Each row was made from one walk, in order. Every step used is in the known rows, and no mark comes twice. Write each row's walk.
In the rows, zero is written as 128.
Known rows
Y -> N -> E -> L: [163 106 146 122  84 157 155 111 137 118 103 115  87 113 145  97 166 149
  99  97  88 100 136 141  93 117 105 160  90 106 123 126 117 150 155 146
 161 113 151 130 140 103 158 142 157 210 160 110 154 129 181 133 134 118
  89 145 176  76  86 133 122 174 158 148 106  77 103 101]
W -> G -> U -> E -> L: [145  93 166 155 100 140 129  96  75 132 100 109  53  90 139 149 174 121
 142 101  89  89 146 119  76 150  91 149 115 135 143 150  96 148 139 148
 153  74 157 128 170  94 146 149 173 172 150  84 164  96 202 115 174 112
  36 122 135 125 103 142 139 144 159 135 117 110  48  68]
C -> Q -> D -> P -> M: [122  92 137  99  70 143 120 147  96 187 169 154 100 109 107  85 158  92
  92  69 131  72 126 115  58 181 148 129 133 120  33 140  76  84 131 162
 196 109 154 150 147 119 112  98 188 146 142 144 165 108 196  87  91 106
 112  89 121  96 117 142 176 162  99 140 125  80 116 133]
P -> C -> Q -> D: [140 100 130 109  71 138 130 119  82 140 168 157 138  90 137 117 190  93
 132  91 153  79 117 103  53 164 135 133  94  77  57 124  84 126 106 170
 186  80 158 145 189  95 139 128 193 111 148 153 170  97 153  83 141 123
 102 124 103  68 126 123 147 145 100 136 103  76 136 143]
U -> E -> L -> P -> C -> Q -> D: [140  89 120 108  61 137 120 105  43 126 152 149 125  77 121 129 172 105
 119  91 147  68 130  98  58 168 104 143 102  83  78 128  62 138 126 156
 208  59 180 148 196 112 137 122 218 145 154 137 168  91 193  80 158  98
  58 128  98  68 135 119 156 152 107 121 106  68  97 127]
Z -> P -> L -> E -> N: [175 107 142 137 119 153 143 150 116 139 153 124 110  98 139 114 111 173
  96 151 126  99 121 173 112 124  98 124 131 145  95 138  98 110 172  98
 160 114 141 158 162 145 118 140 140 151 144 127 147 166 183 115 154 128
  91 138 141  64 102 125 135 164 117 122 108  54 133 130]
Z -> P -> C -> Q: [148  89 124 105  89 154 117  89  91 138 184 130  94 118 130 102 172  90
 105  79 151  84 112 113  66 148 158 171 106  95  62 153  98  96 103 142
 162 100 165 110 161  85 146 119 183 141 123 164 144 121 168 112 155 113
 110 123 105  80 130 151 168 157  96 137 122  78 143 144]
G -> U: [145 110 147 174 126 148 163 133 109 153 152 132  81 119 158 159 160 112
 148 135 110  92 144 130  57 137 141 136 120 120 126 150 141 120 137 153
 136 108 113 160 153  73 129 119 144 121 142 101 156 108 139 143 152 140
  90 128 144 123  99 143 136 131 138 140 127 116  91  87]
Y -> N -> E: [170 110 130 110  85 157 164 140 148 116 129 127  94 118 153  81 137 151
 121 109 141 133 125 148  90 118 123 160  90 108  80 120  94 144 136 144
 169 149 127 128 130  81 162 158 130 158 143 129 155 158 143 151 117 133
 111 147 160  80  99  98 158 172 138 175 113  72 134 126]
C -> Q -> D: [136 118 127 116  81 131 146 137  91 143 160 148 122 105 135 126 189  81
 134  92 137  85 123 104  67 169 133 141  96  98  70 107 101 130 122 169
 191  95 153 145 168  93 133 132 177 118 159 141 155  90 147 105 131 105
  99 118 107  80 118 117 137 154 115 136 108  71 131 138]
D -> P -> C -> Q: [135 104 146  85  80 177 115  97  87 134 187 143  92 103 116 101 162  83
 105  72 158  84 106 106  59 163 162 156 120  86  67 148 100 100 115 154
 161  99 159 120 143  91 144 127 168 131 135 153 167 116 185 124 140 123
 101 119 111  74 124 167 167 158 103 139 120  95 127 139]
Y -> N: [158 123 115 118 103 158 153 159 158 151 151 134 108 123 158  96 163 165
 120 112 132 124 109 150  99 163 145 170 110 116  77 141 117 120 153 143
 150 138 100 144 123 108 145 125 131 155 132 150 147 156 146 130 124 127
 137 146 133  86 101 119 146 140 139 136 110  77 138 141]
L -> P -> D -> Q: [129 127 127 102  43 156 119 123  93 171 159 131 123 144 134 117 128 146
 113  89 153  96 132 110  66 183 132 140 109 129 111 132  85  91 167 166
 181 112 131 185 149  99 147  80 172 131 149 117 164 127 209 101 157 114
 111  96  93  91 127 128 158 163 112 136 142 112  94 111]
C -> P: [149 123 105 140 108 163 157 128  76 162 168 141 108 138 123 116 155 101
 115 100 132 111 145 119  85 138 152 164 137 107  97 142 128  80 114 136
 149 108 140 131 111 102 117 136 138 119 116 142 130  92 183 130 117 122
 103 125 140  98 106 158 156 153 130 115 136  86 116 149]
Y -> N -> E -> L -> P -> D -> Q -> C: [131 111 137 125  26 150 141 100 102 135 122 148 119 108 150 102 143 139
 123  67 145  85 116 117  63 154 103 131  97 104 103 156  60 141 125 158
 189 100 125 150 191 106 140 114 194 156 170 127 209 133 195 112 145 125
  94 149 117  50 112 102 154 163 123 124 125  69 109 100]
W -> G -> U -> E -> L -> P: [137 103 117 135  99 128 136 103  70 139 119 113  56 106 142 160 136 154
 128 119 114  85 157 129  93 157  69 169 135 139 153 147  75 136 159 139
 176  78 151 155 151  97 134 122 181 178 151  95 129  93 211 118 162  89
  35 121 123 126 127 134 157 157 142  94 131  91  28  83]
U -> E: [133  95 135 124  95 144 100 125  75 130 137 115  94 107 118 121 128 129
 140 108 147 129 126 119  89 150  87 136 123 114  83 136  79 119 133 133
 143 117 168 119 160  99 146 155 150 116 127 119 163 130 169 105 161 136
  87 125 125 125 126 110 161 140 147 163 137 100  95 110]
Y -> N -> E -> L -> P -> Z: [166 111 145 126  88 164 148 105 106 138 143 129 106 108 149 115 142 203
  70 117 121  91 164 150  94 126  96 147 111 126 111 143  55 111 175 133
 169 110 123 153 161 145 156 114 175 200 134 141 131 127 213  91 144 109
  87 115 151  82 102 130 178 177 146 112 141  57 123  97]
B -> Q -> D -> P: [127 102 153 111  49 167 128 141 106 148 170 154 108 113 140 108 168  88
  86  81 146  94 121 102  43 167 123 117 136 102  91 119 109 122 144 187
 190 105 143 145 108 111 113 107 146 135 180 117 172 132 178 123 126 100
  76 130 110 103 112 139 128 166 125 116 135  66  95 125]
L -> E: [132 113 132 124 125 121 103 173  99 117 141 106 133 120 134 142 120 157
 126 148 139 129 142 145  98 142  77 121 122 133 117 117  81 119 146 112
 156 130 143 133 154 119 133 139 162 108 134 112 138 138 155 102 163 115
  88 130 133 110 110 112 129 151 143 134 114  96 125 107]
C -> Q -> D -> P -> L -> E: [130  95 159  94  77 143 117 159  81 128 166 127 100  83 104 134 135 122
  94 117 127 102 148 129  68 167 102  82 135 121  86  83  65 130 166 122
 179 109 146 146 148 131  97 131 177 124 150  91 167 140 207 107 145 104
  56 107 131  99 120 100 127 171 138 129 113  67 115 112]
G -> U -> E -> L -> P -> C -> Q -> D: [140  82 135 129  69 146 141 106  38 123 155 157 111  67 133 151 171  92
 128 103 140  53 142  99  46 167 114 140 105  90  88 135  71 146 127 161
 205  51 167 160 196  95 136 120 215 140 155 125 177  83 189  96 170  99
  43 133 103  74 123 117 156 145 111 126 106  73  80 112]
U -> G -> W: [126 113 154 165 106 143 130 141 136 160 121 134 117 136 153 113 178 141
 178 132 101 109 110 109  91 173 123 139  94  82 107 165 123 105  92 160
  97 140 120  98 173 112 140 116 152 107 129 131 159 101 152 110 183 159
  88 128 121 134 129 149 134 134 138 131 130 134  90  89]
B -> P: [123 102 130 131 106 159 115 126 125 173 159 152  99 134 138 122 163 129
 114 108 134 115 125 103 105 129 140 136 124 102 106 138 123 100 150 138
 136 130 158 155  94 106 119 130 134 137 180 118 141 141 180 116 127 112
  97 125 127 131 104 148 134 167 134  94 132  88 112 116]
W -> G: [144 138 134 117 101 116 125 126 131 157 128 103  79 134 158 108 178 149
 139  94 140 129 111 135  97 164 110 162 127 145 108 135  79 122 109 154
 152 115 131 119 139  85 149 157 140 120 145 124 118 102 158 102 121 105
 104 110 121 127 130 154 158 154 123 119 120 102 105 121]
M -> P: [133  99 108 117 121 161 126 151 123 156 165 106  81 131 148 110 166 123
 106  80 147 120 154 134  86 146 133 158 126 123  95 147 128  86 149 156
 135 130 146 158 132  69 103 134 150 112 125 144 101 130 155 116  97 129
 109 131 127 122 126 137 121 164 119 116 118  88 128 149]
W -> G -> U -> E -> L -> P -> D: [147  90 118 156  75 137 141 112  57 155 120 116  79 104 137 147 150 171
 115 132 125  73 165 122  99 184  73 138 130 139 123 146  54 136 169 142
 182  53 143 205 176 108 144 109 198 154 152  78 139 110 236  87 160  97
  46 108 104 122 109 132 163 157 125  94 128  94  43  91]
L -> P: [136 126  83 120 107 130 126 133 104 155 163 126 107 149 143 137 115 170
 108 141 147 108 145 132  96 153  92 162 129 118 121 143 100 101 156 138
 164 120 144 169 134  98 124 101 156 139 147 125 110 116 164 110 127 115
 112 115 121 119 139 136 154 164 127  97 142  86  88 124]
W -> G -> U -> E -> L -> P -> C -> Q: [152  89 134 101  91 151 130  67  64 121 150 131  64  84 134 138 171 108
 142  91 148  67 129 110  73 169 130 184 106 113 104 155  60 136 122 145
 179  59 165 122 173  77 152 135 201 160 137 124 147  81 204 113 180  97
  48 119 105  81 143 147 182 150 108 115 102  97  83 103]
U -> G: [139 119 123 127  90 137 104 131 110 172 140 120 100 132 158 114 159 154
 164 107 127 116  96 111 102 156 110 150 110 120  94 145  93 104 109 165
  98 135 133 114 149 104 136 132 149 124 132 159 159  82 169  92 157 144
  95 114 119 115 138 152 142 153 144 151 147 114 112  98]

Write each row's walk
[140 118  96 124 104 136 124 111 101 149 138 115 100 139 138 143 137 171
  93 129 107  88 154 129 103 146  78 162 120 117 148 144 106 113 174 142
 169  91 157 172 137 114 128  93 176 186 164 111 116  99 197 106 141 102
  95 118 140 112 125 153 131 166 146  86 133  83  65 107]
E -> L -> P
[181 117 137 131 126 167 154 149  97 139 154 136 122  92 125 120 117 163
 110 151 130  96 132 166 117 129 115 128 129 138  90 127 101 103 170 101
 158 107 137 154 154 147 109 156 136 144 138 134 146 142 199 117 149 129
  88 140 151  47  95 134 137 155 119 113  96  64 133 140]
C -> P -> L -> E -> N
[145  84 108 167  72 143 133 128  88 171 158 119 100 143 132 105 158 142
  80 112 131  98 147 122  89 161 109 132 132 119  78 146  90  90 140 142
 164  89 147 185 164 111 133  93 173 125 132 125 135 145 184  94 130 120
 105 109 107 116  94 130 150 165 109 126 153  72 113 135]
Z -> P -> D
[148  86 112 113 109 173 100 120  99 151 175 122 112 112 142  97 168 148
 101  84 175 103 145 130  65 136 127 141 127  88  78 169  95  87 116 157
 134  98 152 155 167  79 118 124 179 103 111 155 133 139 164  79 121 153
 110 140 126  99 126 156 148 151  96 114 116  94 135 159]
M -> P -> C
[134 126 143 113  45 176 140 117  80 175 162 141 125 143 118 103 153 103
 112  66 140  94 135 100  59 179 170 145 110 122  91 132 101  75 141 168
 171 107 129 157 138  98 147 108 164 118 133 128 174 117 220 113 150 120
 106 102 102  77 108 147 156 154 114 147 136 110 108 127]
C -> P -> D -> Q
[147 110 106 120  91 136 134 101  99 127 128 114  83 138 135 132 120 167
  95 126 114  89 162 132  97 123  66 159 112 112 151 130  93 128 160 140
 185 102 175 161 136  99 135 113 174 195 168  98 120 104 194 120 138 103
  76 121 153 102 115 134 136 189 145 109 132  79  63 100]
N -> E -> L -> P
[116 117 126 134  43 138 114 113  87 157 149 141 134 122 141 120 137 120
 132  79 166  95 117 104  62 169 106 117 112 109 100 163  64 113 117 162
 175 101 126 155 200 101 130  99 187 103 161 134 197 122 177  91 147 141
 110 131  91  74 133 115 158 146 115 112 138  89 117 111]
L -> P -> D -> Q -> C
[133 122 144 101  35 160 125  98  88 151 129 124 111 138 132 113 127 146
  99  82 132  88 145 109  61 163 112 140  93 123 127 126  86 110 170 165
 194 103 154 174 150  94 160  93 180 167 165 100 172 123 229 109 162 107
  89 104 115  80 114 130 147 178 124 144 133 103  76  90]
N -> E -> L -> P -> D -> Q
[150 104 155 132 115 176 124 130 106 164 177 115 103 111 146 109 177 152
  82  84 145 110 168 140  82 133 131 131 124 126  86 158  83  74 150 150
 131 123 123 158 162 116 121 132 162 122 100 161 112 123 185  70 118 134
 106 106 136 106 123 143 157 166 130 119 139  85 162 123]
M -> P -> Z
[126 108 143 118  38 156 122 122  96 173 154 128 108 145 131 102 152 121
  95  63 133 100 124 105  53 171 149 138 116 137  98 142 103  85 145 169
 175 114 132 159 151  95 152  86 171 131 140 128 175 144 196 111 154 112
 111  99  93  93 111 134 151 165 113 156 150  98 109 116]
Z -> P -> D -> Q
[166 124 153 129  96 169 155 138  93 136 149 145 131  86 134 120 114 139
 122 120 141  90 115 156  94 134 123 119 124 134  91 145  94 111 153 106
 169 112 128 134 176 145 109 154 147 137 151 135 181 142 199 120 157 137
  85 145 131  31 103 123 144 148 115 115 102  67 137 126]
D -> Q -> C -> P -> L -> E -> N
[147 103 133  99  97 157 112  89  98 133 176 133 113 104 122 106 173 103
 129  91 153  89 108 111  75 155 153 159  91  85  69 141  95 108 113 147
 149 102 165 118 165  82 151 130 182 127 127 152 152 103 168 102 160 132
 117 120 117  73 131 161 168 145 106 147 100  98 144 137]
P -> C -> Q
[149 106 154 131  88 146 131  93 111 120 103 105  89 122 135 112 158 137
 104 102  81  99 147 127  82 105  83 138  86 105 141 124 113 134 142 147
 158 103 182 130 152  97 151 141 167 192 167  96 153 103 188 122 138 126
  81 126 174  95  91 150 116 177 154 149 119  91  88  91]
N -> E -> L
[135  94 133  92  95 167 109  84 101 147 178 148 109 104 127 107 179  92
 123  86 161  86 108  94  86 146 171 156  94  79  66 142 104 105 125 143
 148 101 175 124 134  90 144 132 176 132 155 146 154 118 189 106 158 114
  98 124 111  81 122 164 159 157 102 115 109  89 143 134]
B -> P -> C -> Q
[139  94 108 146 104 142 133 108  66 134 134 123  74 109 134 166 119 153
 117 135 109  81 165 121  88 149  77 158 133 125 150 152 100 130 171 136
 169  84 160 168 153 107 130 103 180 177 150  93 141 105 206 120 164 107
  48 127 132 121 124 131 153 153 151 106 134  92  37  84]
G -> U -> E -> L -> P
[113 107 138 132  47 155 111 119  95 160 152 130 120 113 146 107 162 103
 133  46 160  98 122 100  54 165 128 116 108 112  85 165  78 108 110 169
 162 107 131 148 199  87 113 118 184  93 150 144 191 125 171  96 129 151
 113 139  97  72 124 119 144 149 101 121 127  94 136 118]
M -> P -> D -> Q -> C
[133 128 130 135  72 163 146 113  71 154 169 161 119 128 129 114 154  69
 137  60 148 103 118 100  56 140 165 155 124 105  97 162 108  90  85 151
 158 112 123 104 149  91 112 138 157 107 134 154 175  93 178 132 128 138
 104 141 112  67 116 146 163 144 122 110 141  84 126 137]
D -> Q -> C -> P
[151 109 136 116  66 174 140  97  90 171 176 146  99 111 102 107 156 107
 118  71 124  99 140 113  60 140 148  98 124 110  84 131  86 102 117 141
 139 109 127 124 143 113  82 126 162 122 141 113 184 105 214 113 135 156
 104 111 146  78 128 143 149 155 133 110 136  77 123 130]
D -> Q -> C -> P -> L
[140 108  86 142  79 137 125 132  81 173 156 121 121 139 130 126 132 183
 104 146 150  95 155 126 107 175  86 126 127 114  92 135  72  98 169 144
 170  85 142 215 152 115 136  88 176 125 146 111 125 128 200  83 132 118
 107 104 105 114 112 128 161 158 113 100 132  86  93 127]
L -> P -> D
[161 119 151 147 104 170 146 114  65 166 182 144 122 115 124 113 161 137
  87 100 130 100 158 131  77 126 150 138 131 118  83 151  86  66 127 134
 138 109 122 130 147 139 136 134 151 125  98 156 129  97 204  83 131 131
 104 105 140  91 102 162 184 152 139 121 153  82 150 127]
C -> P -> Z
[135  95 133 114  68 146 128 118  87 150 169 170 133  88 134 119 195  88
 120  84 161  76 117  90  61 155 145 127 105  73  54 121  87 122 113 166
 185  80 166 155 166  98 129 132 191 117 169 149 168 108 174  87 138 104
  86 130  99  74 120 128 147 158  95 110 105  67 135 143]
B -> P -> C -> Q -> D
[140  89 107 134  91 164 129 145  98 171 158 110 101 125 134 104 170 142
  98  98 151 105 170 122  99 174 122 131 126 116  74 141  93  90 158 158
 149  94 144 204 157  94 116 117 175 107 127 130 119 137 191  84 106 128
  99 116 112 109 109 132 131 163 103 111 117  88 124 146]
M -> P -> D
[120 127 155 110  46 155 117 121 102 171 150 129 127 139 128 105 150 127
 121  77 143 101 120 107  62 182 145 122 100 123  95 133  98  95 149 168
 166 115 132 160 155  98 158  98 164 121 148 118 181 129 200  98 163 131
 120  97 104  89 115 143 146 152 121 161 132 123 113 109]
P -> D -> Q
[145  85  97 114 101 129 109 110 104 169 133 122  99 134 116 101 122 182
  86 114 114  75 162 143 102 141  81 145 109 135  93 148  62  95 150 132
 184 111 175 156 145 114 123  88 200 201 144 114 122  98 202  74 117 110
 109  94 162 102 123 146 174 169 124 122 116  89  87 104]
N -> E -> L -> P -> M
[132  99 145 116  72 178  99 111  87 148 172 142 114 108 125  97 142 137
  84  94 166  95 119 116  42 141 122 128 152  79  87 167  96  95 113 152
 142  94 145 144 155 108 139 108 158 113 135 136 180 148 185 100 123 152
 108 123 129 104 112 174 167 151 112 125 149  96 104 131]
D -> P -> C
[132  99 146 122  61 167 106 126  69 150 173 155 133  93 132  98 153 126
  85  88 167  87 125 106  27 143 115 112 152  73  79 156  84 103 108 169
 168  77 145 160 169 115 133 111 174 102 146 137 193 141 180  88 114 139
  94 130 113  99 108 154 156 152 106 119 148  77  98 141]
Q -> D -> P -> C
[149 121 135 136 101 148 123 117  90 167 176 130 122 124 138 132 132 192
  86 128 145 102 153 138  89 139 100 128 129 130 104 151  57  84 161 134
 148 115 121 160 163 136 144  99 160 141 123 144 121 112 194  69 140 122
 111  96 130 111 127 139 183 162 140 110 155  85 130 105]
L -> P -> Z
[152  95 121 104  59 137 141 103  71 119 147 149 123  95 134 118 171 111
 108  88 142  62 141 104  53 143 105 141  89  76  84 116  72 141 117 163
 213  68 180 152 187  94 143 126 209 154 165 132 160  91 180  89 140  99
  71 132 117  56 122 116 148 174 105 126 104  60 107 127]
N -> E -> L -> P -> C -> Q -> D
[143  93 120 105  79 148 133 131  83 141 175 146 123  92 141 113 199  89
 115  69 162  79 131 103  55 163 144 143 104  85  54 126  85 115 108 174
 186  81 156 154 182  82 119 130 196 103 138 161 150 103 161  86 122 112
  90 135  99  70 128 119 145 153  91 123 100  69 144 161]
M -> P -> C -> Q -> D
[138 100 164  95  52 174 138 122 101 168 184 146  75  92  99 108 162 100
  84  78 115  86 137 107  52 172 136  88 137 104  68  96  90 123 163 160
 167 101 143 160 138 120  94 112 162 139 166 100 182 125 217 116 111 126
  85  93 138 104 126 132 130 174 130 124 129  67 103 127]
C -> Q -> D -> P -> L
[115  96 148 153  44 150 126  94  52 140 126 140 108  93 141 145 138 109
 148  77 140  71 130  99  50 166  98 116 115 115 120 169  62 137 125 156
 180  75 130 155 214 100 130 108 207 129 163 109 222 110 201 107 175 137
  62 136  95  76 117 110 154 140 127 119 134  96  77  72]
G -> U -> E -> L -> P -> D -> Q -> C
